Every row comes from one small tree of marks. Brackets hold a mark, then the marks that hang from it, in alphabetical order. Every link used is in the known rows. Which tree was each row made from?
In the rows, 128 means zero.
Known rows
{bufez {gove {tekab diber}} vusa}: [120 150 157 148 123 149 118  89 145 252 158 134 119 148 111 154 166 129
 113 103 122 125 142 102 159 137 159 134 126 151 137 157 123 105 122  98
  95 161 137 133 137 147 111 170 101 106 153]
{fezos {gana fita {zokiv gove}}}: [128 128 135 126 127 112 112 105 141 123 112 125  94 198 140 134 168 133
 171 170 120 106 116 133 133 124 131 140 133 114 121 141 108 118 130 116
 147 149 107 135 140 132  94  91 106  85 150]
{zokiv gove}: [126 144 139 132 121 132 115 106 142 160 120 114 117 146 135 139 157 132
 166 156 122 106 130 132 128 132 134 135 130 127 122 153  94 127 126 120
 145 136 121 142 137 144 103 121 102  99 135]
{gove tekab {tesob gana}}: [126 150 151 150 137 125 126 137 112  75 115 113 126 141 133 138 140 135
 132  88 120 102 120 116 170 133 166 130 150  87 130 134 129 132 131 126
 116 143 119 117 166 165  85 128 114 103 128]
{tesob {gana fezos fita {zokiv gove}}}: [138 102 143 123 139 145 122  99 143 170  89 142 126 193 139 134 177 130
 172 174 120 104 105 170 129 138 126 136 115  81 112 129  93 132 121 136
  72 147  94 133 143 149  89  75  92  99 157]
{vusa {bufez {gove tesob}}}: [128 126 139 146 109 153 124 120 112 117 146 111 112 126 146 151 152 137
 110 118 123 110 116  99 139 121 128 140 138 114 145 115 122 127 128  99
  94 139 122 117 133 148 105 134 119 100 102]
{fita {gana fezos {zokiv {gove tekab}}}}: [123 127 144 137 167 155 121 104 143 174  98 143 135 206 142 140 159 145
 172 163 118  97 110 163 165 137 121 129 135  93 118 144 100 144 132 124
  79 159 118 139 152 154 104  70  86  93 177]
{puvemin {gana fezos}}: [119 170 141 130 143 156 121 117 139 153 108 134 128 147 118 138 100 131
 147 155 117 113 124 155 128 124 140 130 150 111 126 145 126 120 117 134
 121 134 105 124 155 137 112  86 104  98 149]
{zokiv gana {gove {tekab diber} tesob}}: [124 172 154 151 114 142 124 115 131 122 149  97 113 168 136 146 193 142
 151 105 120 107 140 114 166 133 147 142 153 128 117 169  94 118  96  93
  98 155 121 139 160 125  69 159 103  84 119]
{puvemin {gana zokiv}}: [123 165 138 129 146 171 117 116 140 151 109 141 117 172 160 140 128 136
 150 162 119 113 125 133 122 125 149 132 152 110 133 148 129 119 130 120
 119 144 112 128 145 123  95  92 105  86 152]
{tesob gana}: [122 125 130 134 129 122 123 123 136 101 101 133 136 148 142 135 130 123
 152 145 121 116 119 134 120 133 143 136 121 100 131 137 116 131 137 135
 109 132 115 129 153 157 104 127 107 102 137]
{gana {zokiv gove}}: [130 132 141 130 135 148 114 104 148 176 116 136 114 183 165 140 168 140
 169 171 122 100 121 145 127 134 132 137 131 118 120 143 100 126 135 116
 123 149 123 138 125 137  98  99  96  95 140]
{rimu {tesob {gana {zokiv gove}}}}: [129 104 135 126 124 141 111 110 137 110  98 144 125 176 177 146 157 144
 155 183 121 114 108 143 120 145 139 142 150 105 122 144  97 122 138 121
 103 153 122 135 142 149  83 118 113 115 151]
{rimu tesob}: [122 126 130 127 110 133 108 119 138 103 125 126 115 128 135 152 120 143
 137 164 119 127 137 133 129 133 139 136 162 132 129 139 125 115 135 123
 136 136 125 119 139 149 112 123 134 132 142]
{petak {gana zokiv}}: [115  97 132 123 124 167 112 119 132 135 109 141 128 178 165 136 178 154
 159 166 120 114 124 133 125 130  91 136 139 119 126 137 120 124 138 125
 145 147 116 127 123 134 101 103 106  93 140]
{puvemin {gana {zokiv gove}}}: [127 171 146 128 139 173 120 110 142 169 108 133 117 179 163 137 148 138
 162 171 119 105 119 140 121 130 146 137 147 114 125 158 103 119 123 110
 126 150 111 138 140 124  84  94  94  77 150]
{bufez {gove {tesob gana}}}: [133 124 136 147 122 150 121 113 127 144 131 122 128 143 138 128 152 137
 114 111 123  98 112 105 123 136 131 141 133 102 135 138 113 124 130 120
  89 142 128 113 146 161  83 137 105  93 115]
{petak {gana fezos fita {zokiv gove}}}: [124  81 143 116 118 169 112 107 139 178 100 133 123 198 134 133 207 157
 169 181 119 102 120 162 137 132  79 135 135 105 114 132  98 125 114 128
 127 153  95 127 121 137  92  78  98  99 146]
{gana fezos fita {zokiv gove}}: [137 112 145 119 134 148 116  90 146 206 111 140 110 196 124 137 174 139
 171 175 119  98 124 171 137 133 115 133 132 103 110 126 105 123 117 130
  94 155  96 132 125 142 102  57 101 105 160]
{pafe {tekab {diber zikar} {gove tesob}}}: [134 184 153 132 106 114 121 118 128 139 145 105 121 180 118 147 109 131
 117 108 122 108 110 102 148 129 121 145 128 128 140 183 144 101 137  71
 145 112 121 132 146 125 103 175  83  97 123]
{rimu {tesob {gana fita}}}: [131 102 132 119  93 134 113 120 132  87 102 126 120 144 127 141 141 141
 136 156 122 126 127 133 126 137 133 140 141 101 128 129 119 122 127 134
 108 140 106 115 147 151  94 120 138 129 151]
{bufez gove}: [123 129 138 134 108 148 113 109 145 174 139 126 118 137 132 140 145 135
 122 146 123 109 110 112 123 136 138 137 122 136 133 136 114 124 136 119
 114 136 128 115 134 156 115 128 107 102 134]
{gana fezos fita zokiv}: [136 108 143 118 137 149 115  93 142 179 115 150 110 186 121 138 151 139
 151 168 118 110 121 168 139 128 115 129 136  99 119 114 127 122 127 142
  90 148  96 120 127 141 113  56 114 115 163]
{tekab diber {gove tesob} pafe}: [141 169 152 153 121 143 115  91 105 141 157 133 123 143 119 138 133 154
 131  91 128 115 161 102 123 136  86 144 149 133 157 196 136 122 124 106
 124 124 111 126 157  78  89 149 100 107 160]
{fezos {gana fita}}: [119 141 128 128 114  92 114 121 137  89 115 110  99 162 106 134 127 128
 155 146 119 119 135 124 135 119 134 139 142 120 129 134 134 119 130 124
 160 131 104 118 151 141 116 107 124 106 145]
{pafe {tekab diber gove}}: [127 180 157 125 110 126 124 113 133 159 142 123 130 176 124 151 111 132
 128 130 122 122 119 114 143 133 126 145 106 150 140 186 129 108 138 110
 131 108 114 138 143 133 109 178  82 114 153]
{gove tekab {tesob {gana fezos zokiv}}}: [131 133 153 149 171 137 125 121 119 103 109 144 129 184 146 141 148 138
 138 111 118  95 107 143 177 135 155 127 150  77 121 126 127 128 130 133
  87 153 113 119 161 161  81  85 107 106 141]
{pafe tekab}: [120 156 142 120 117 113 121 130 129 142 128 120 122 156 132 141 116 133
 140 157 120 111  97 120 142 131 153 137 113 129 127 136 124 120 140 129
 128 114 123 134 133 161 111 141 104 111 133]
{pafe {tekab {diber zikar}}}: [123 165 135 123  97 106 121 129 146 153 130 114 122 171 125 151 118 133
 143 150 122 117 118 114 143 128 140 149 114 131 135 150 132 107 139  84
 143 119 122 141 138 124 113 154  97 103 140]
{rimu {tesob gana}}: [123 112 130 128 112 125 111 124 130  81 106 133 129 139 148 145 127 137
 139 160 121 126 119 134 119 139 143 140 144 107 130 141 115 123 134 133
 113 137 123 123 149 154  98 135 127 125 148]
{puvemin {gana fezos {zokiv gove}}}: [126 161 146 131 155 172 117 106 147 196 106 145 122 189 146 140 140 132
 167 183 117 103 107 163 128 131 142 133 149 107 117 151 100 118 118 121
 107 148 108 140 147 126  91  74  87  84 151]
{fita {gana fezos zokiv}}: [122 112 127 130 177 145 120 106 147 162  96 158 139 195 142 134 133 139
 162 168 118 110 119 164 132 133  89 135 141  90 122 140 119 142 138 136
  70 142 118 125 144 145 111  65  97 103 172]

Which tree is each row?
[137 142 154 143 115 122 122 123 118 106 109  99 115 159 121 134 182 141
 148 100 124  92 120 119 166 134 150 132 137  91 126 133  99 132 115 112
 117 149 110 128 158 158  66 123 108  95 130] : {zokiv {gove tekab {tesob {gana fita}}}}
[130 146 155 151 147 135 123 122 121 125 109 114 129 160 129 141 160 135
 154 117 121  88 110 134 168 137 160 130 144  89 118 140 101 130 119 121
 114 145 114 129 166 167  79 112  95  97 128] : {zokiv {gove tekab {tesob {gana fezos}}}}
[125 148 148 129 119 107 114 116 136 103 112 121  96 206 139 138 170 134
 164 150 120 105 115 127 162 127 155 134 139 113 120 138 115 116 125 113
 156 156 107 130 145 136  96  95 110  90 159] : {fezos {gana fita {zokiv {gove tekab}}}}
[115 143 147 136 133 136 122 107 145 158 129 120 124 170 134 139 168 130
 174 173 118  99 104 154 137 134 131 136 140 122  99 158  83 127 101 118
  82 142 115 138 142 142  98 106  85  86 116] : {zokiv {gana fezos} gove}
[135  92 137 120 104 140 110 110 136 109 100 136 115 183 158 141 176 147
 157 175 121 114 109 144 121 142 127 142 141  95 124 132  97 122 126 121
  94 158 107 130 137 145  83 104 123 114 158] : {rimu {tesob {gana fita {zokiv gove}}}}
[135 157 150 120 131 175 116 102 142 189 102 133 109 190 126 135 156 139
 161 175 117 100 115 162 132 129 129 133 141  99 119 138 105 119 108 124
 102 155  92 135 141 129  88  59  97  87 164] : {puvemin {gana fezos fita {zokiv gove}}}
[132 170 147 156 109 120 115 120 119 117 147 110 111 141 115 144 144 162
 134  80 126 105 162  92 172 132 144 139 160 107 147 147 143 117 125  79
 147 134 120 128 163  92  97 125 117 101 149] : {gove {tekab {diber zikar} pafe} tesob}
[125 145 157 153  88 158 121 108 115 126 154 128 117 129 145 162 169 148
 115 125 128 121 139  88 161 132 141 142 119 136 160 128 120 128 124  97
 102 146 118 126 142 110 114 136 111 108 160] : {vusa {bufez {gove {tekab diber pafe}}}}
[115  92 135 125 149 159 113 115 139 152 104 151 132 179 149 140 169 152
 159 174 116 114 116 161 136 129  88 133 143 110 119 136 119 124 130 135
 128 147 110 122 126 141 109  81  98 102 142] : {petak {gana fezos zokiv}}
[129  97 136 121 108 131 112 122 127  97  96 136 126 151 114 145 132 144
 142 165 119 121 113 155 131 136 132 136 147  92 123 124 117 119 122 143
  93 144  99 117 150 159 102  98 132 133 154] : {rimu {tesob {gana fezos fita}}}
[124 112 128 132 168 152 118 102 152 192  89 150 137 198 144 134 153 144
 177 179 118 104 106 167 137 136  93 136 137  93 115 150  95 144 130 128
  78 146 116 141 143 142 102  66  84  89 165] : {fita {gana fezos {zokiv gove}}}
[130 117 129 138 172 154 118 109 138 183 100 143 129 191 139 129 156 148
 169 152 118  97 112 160 137 133  89 140 151  77 120 149 103 139 128 119
  68 147 119 136 145 140  87  73  88  85 153] : {fita {gana fezos {zokiv {gove tesob}}}}
[138 139 159 126 110 152 118  96 146 169 120 128 102 201 136 148 196 145
 161 146 122 111 147 141 160 133 139 135 130 123 130 140 108 120 121 118
 115 167 102 135 138 123  88 107 106  97 180] : {gana fita {zokiv {gove {tekab diber}}}}
[127 131 131 124 133 111 113 103 139 105 111 131  99 193 138 133 142 131
 159 159 119 116 121 133 131 120 134 139 141 112 126 133 132 119 135 124
 142 146 108 121 140 135 107  87 121  96 151] : {fezos {gana fita zokiv}}
[133 172 150 158 118 143 120 111 106 119 146 123 113 130 122 141 152 160
 135  81 126 116 167  99 168 132 138 138 159 118 152 153 137 124 120 116
 133 141 117 123 164  95  88 129 121 112 158] : {gove {tekab diber pafe} tesob}
[128 143 152 154 111 157 121 125 108  99 151 107 111 137 142 158 160 135
 102 104 123 102 118  92 177 123 150 134 142 114 146 112 128 126 125  96
 103 147 124 122 138 160 107 132 117 105 117] : {vusa {bufez {gove tekab tesob}}}
[137 122 144 136 174 153 115 101 133 189 117 141 114 185 145 139 165 139
 160 160 119  92 115 161 139 131 117 134 151  97 111 145 105 125 127 117
 101 147 114 134 138 147  90  74  94  98 134] : {gana fezos {zokiv {gove tesob}}}
[123 170 155 148 111 140 118 103 126 165 133 123 117 146 128 146 172 152
 160 135 128 112 152 113 157 141 148 138 127 136 140 163 101 126 120 105
 141 141 116 143 156 106  88 130 101 101 173] : {zokiv {gove {tekab diber pafe}}}
[134  98 138 125 148 139 121 102 140 145  96 156 127 197 133 135 150 134
 158 162 120 109 107 165 129 131 124 133 123  76 121 120 118 132 129 146
  67 149  95 120 141 156  99  69 106 110 161] : {tesob {gana fezos fita zokiv}}
[131 150 154 157 124 124 120 120 107 116 118 114 123 142 140 132 175 155
 152 105 127  87 119 106 165 144 156 136 138  95 132 152  97 140 114 112
 116 136 117 136 163 130  69 120 101  92 140] : {zokiv {gove {tekab pafe} {tesob gana}}}
[135 184 154 132 120 130 124 120 119 139 149 118 125 171 121 147 116 132
 121 104 122 114 121 103 146 132 116 145 127 136 141 190 134 107 134 105
 125 114 114 128 148 125  96 184  87 113 132] : {pafe {tekab diber {gove tesob}}}
[126  94 135 126 148 136 113 111 137 113 100 162 134 173 160 149 128 143
 146 184 117 119 104 164 127 142 132 138 153  92 120 135 121 120 139 133
  88 153 116 124 144 151 102  91 119 128 154] : {rimu {tesob {gana fezos zokiv}}}
[132 167 147 145  97 116 108  94 134 130 144 130 122 166 120 145 119 145
 143 116 130 113 144 107 121 138 108 146 128 139 151 187 136 112 134  68
 145 120 117 133 153  75 113 137  92 101 170] : {tekab {diber zikar} gove pafe}
[120 145 164 136 108 132 120 114 140 140 127 108 110 177 107 144 195 134
 163 145 119  97 109 143 175 138 157 126 134 116 103 142  90 127  91 120
  77 155 100 134 149 147  90  94 103  88 134] : {zokiv {gana fezos fita} {gove tekab}}
[130 147 147 120 143 169 118 108 142 174 104 145 113 184 125 133 128 141
 147 168 117 113 125 161 134 124 127 129 149  94 123 128 127 118 117 137
  93 147  93 122 143 119 104  53 112  93 162] : {puvemin {gana fezos fita zokiv}}
[119 140 160 146 122 140 115  94 140 233 158 128 122 139 115 148 160 127
 111 110 121 106 111 100 165 139 173 127 129 140 129 138 121 115 124 103
  94 155 139 131 128 160 111 145 106 101 142] : {bufez {gove tekab} vusa}
[128 150 156 137 132 153 122 108 147 170 124 135 114 189 162 152 181 141
 166 149 121 114 150 137 155 135 149 135 129 129 129 155 105 117 133 108
 130 161 118 141 141 126  96 118  97  95 165] : {gana {zokiv {gove {tekab diber}}}}
[126 107 135 132 163 134 121 111 139 144  93 165 140 187 156 139 138 128
 164 167 118 106  99 166 123 135 129 134 130  79 118 136 117 134 137 137
  77 140 110 126 147 158 103  76  94 105 150] : {tesob {gana fezos zokiv}}
[136 132 138 135 146 156 115 113 135 173 123 131 108 182 166 137 179 143
 163 146 120  96 122 134 135 132 121 139 150 104 120 142 105 125 131 108
 125 148 122 136 132 139  81 105 102  93 126] : {gana {zokiv {gove tesob}}}
[132 166 158 133 142 113 125 126 107 130 124 125 140 176 123 139 106 126
 122 119 122  99  69 127 154 140 134 136 121 102 126 169 128 121 135 123
  97 113 110 125 152 160  92 141  79 110 120] : {pafe {tekab {gove {tesob {gana fezos}}}}}
[127 145 158 158  96 156 118 123  98  91 156 114 111 124 143 153 164 152
 107 102 127 106 116  85 173 131 148 138 140 116 152 115 123 132 124  96
  99 139 124 121 140 131 108 122 119 106 124] : {vusa {bufez {gove {tekab pafe} tesob}}}
[120 145 163 155 115 146 108  92 128 239 163 137 122 129 114 139 168 147
 109 112 125 103 116  91 160 147 161 131 130 140 139 137 120 119 118 103
  90 148 140 132 132 128 109 131 105 106 156] : {bufez {gove {tekab pafe}} vusa}
[123 162 144 127 161 168 118 107 149 177 108 154 124 178 145 140 115 133
 153 171 116 112 118 162 131 126 138 131 156 105 123 146 127 120 127 132
 107 141 105 125 143 135 105  67 102  95 156] : {puvemin {gana fezos zokiv}}
[128 161 150 155 127 126 113 121 101 101 144 118 111 127 125 134 144 156
 129  91 126 100 135  96 173 136 156 130 160 109 142 132 135 134 124 121
 132 135 118 121 157 121  92 107 122 108 141] : {gove {tekab pafe} tesob}
[133  85 136 116 128 138 112 108 135 120  97 155 124 181 139 148 147 146
 143 178 117 123 110 164 131 140 128 138 150  90 120 125 120 122 128 140
  78 152  99 118 143 151  96  84 126 129 166] : {rimu {tesob {gana fezos fita zokiv}}}
[127 146 144 142 144 149 120 116 130 145 135 109 119 161 127 135 172 139
 158 146 118  90 107 148 141 131 124 139 156 105 102 156  91 126  97 110
  74 137 117 136 148 139  87 111  93  79 103] : {zokiv {gana fezos} {gove tesob}}
[130 154 152 149 115 150 117 113 124 151 151 110 113 144 127 139 154 146
 105  87 123 102 117  95 170 135 155 133 144 126 137 129 121 120 125 119
 118 147 130 111 148 155 100 129 116 101 124] : {bufez {gove tekab tesob}}
[130 128 140 149 132 153 112  93 133 251 156 123 116 131 114 134 156 130
 103 104 119 104 113 103 135 134 127 138 145 126 129 141 123 112 123  97
  86 140 141 132 127 153  96 147 111 103 109] : {bufez {gove tesob} vusa}
[121 159 161 152 135 138 122 119 128 129 139 104 118 166 128 143 181 143
 155 126 118  89 101 140 175 136 151 131 156 111 103 155  95 128  95 112
  83 148 119 130 154 150  87 107  97  84 112] : {zokiv {gana fezos} {gove tekab tesob}}
[141 102 134 131 151 139 121 108 114 126 105 139 121 188 130 128 154 141
 146 134 118 101 114 153 136 129 110 135 146  67 121 119 126 130 125 138
  70 146  98 117 144 156  81  79 107 104 140] : {gove {tesob {gana fezos fita zokiv}}}
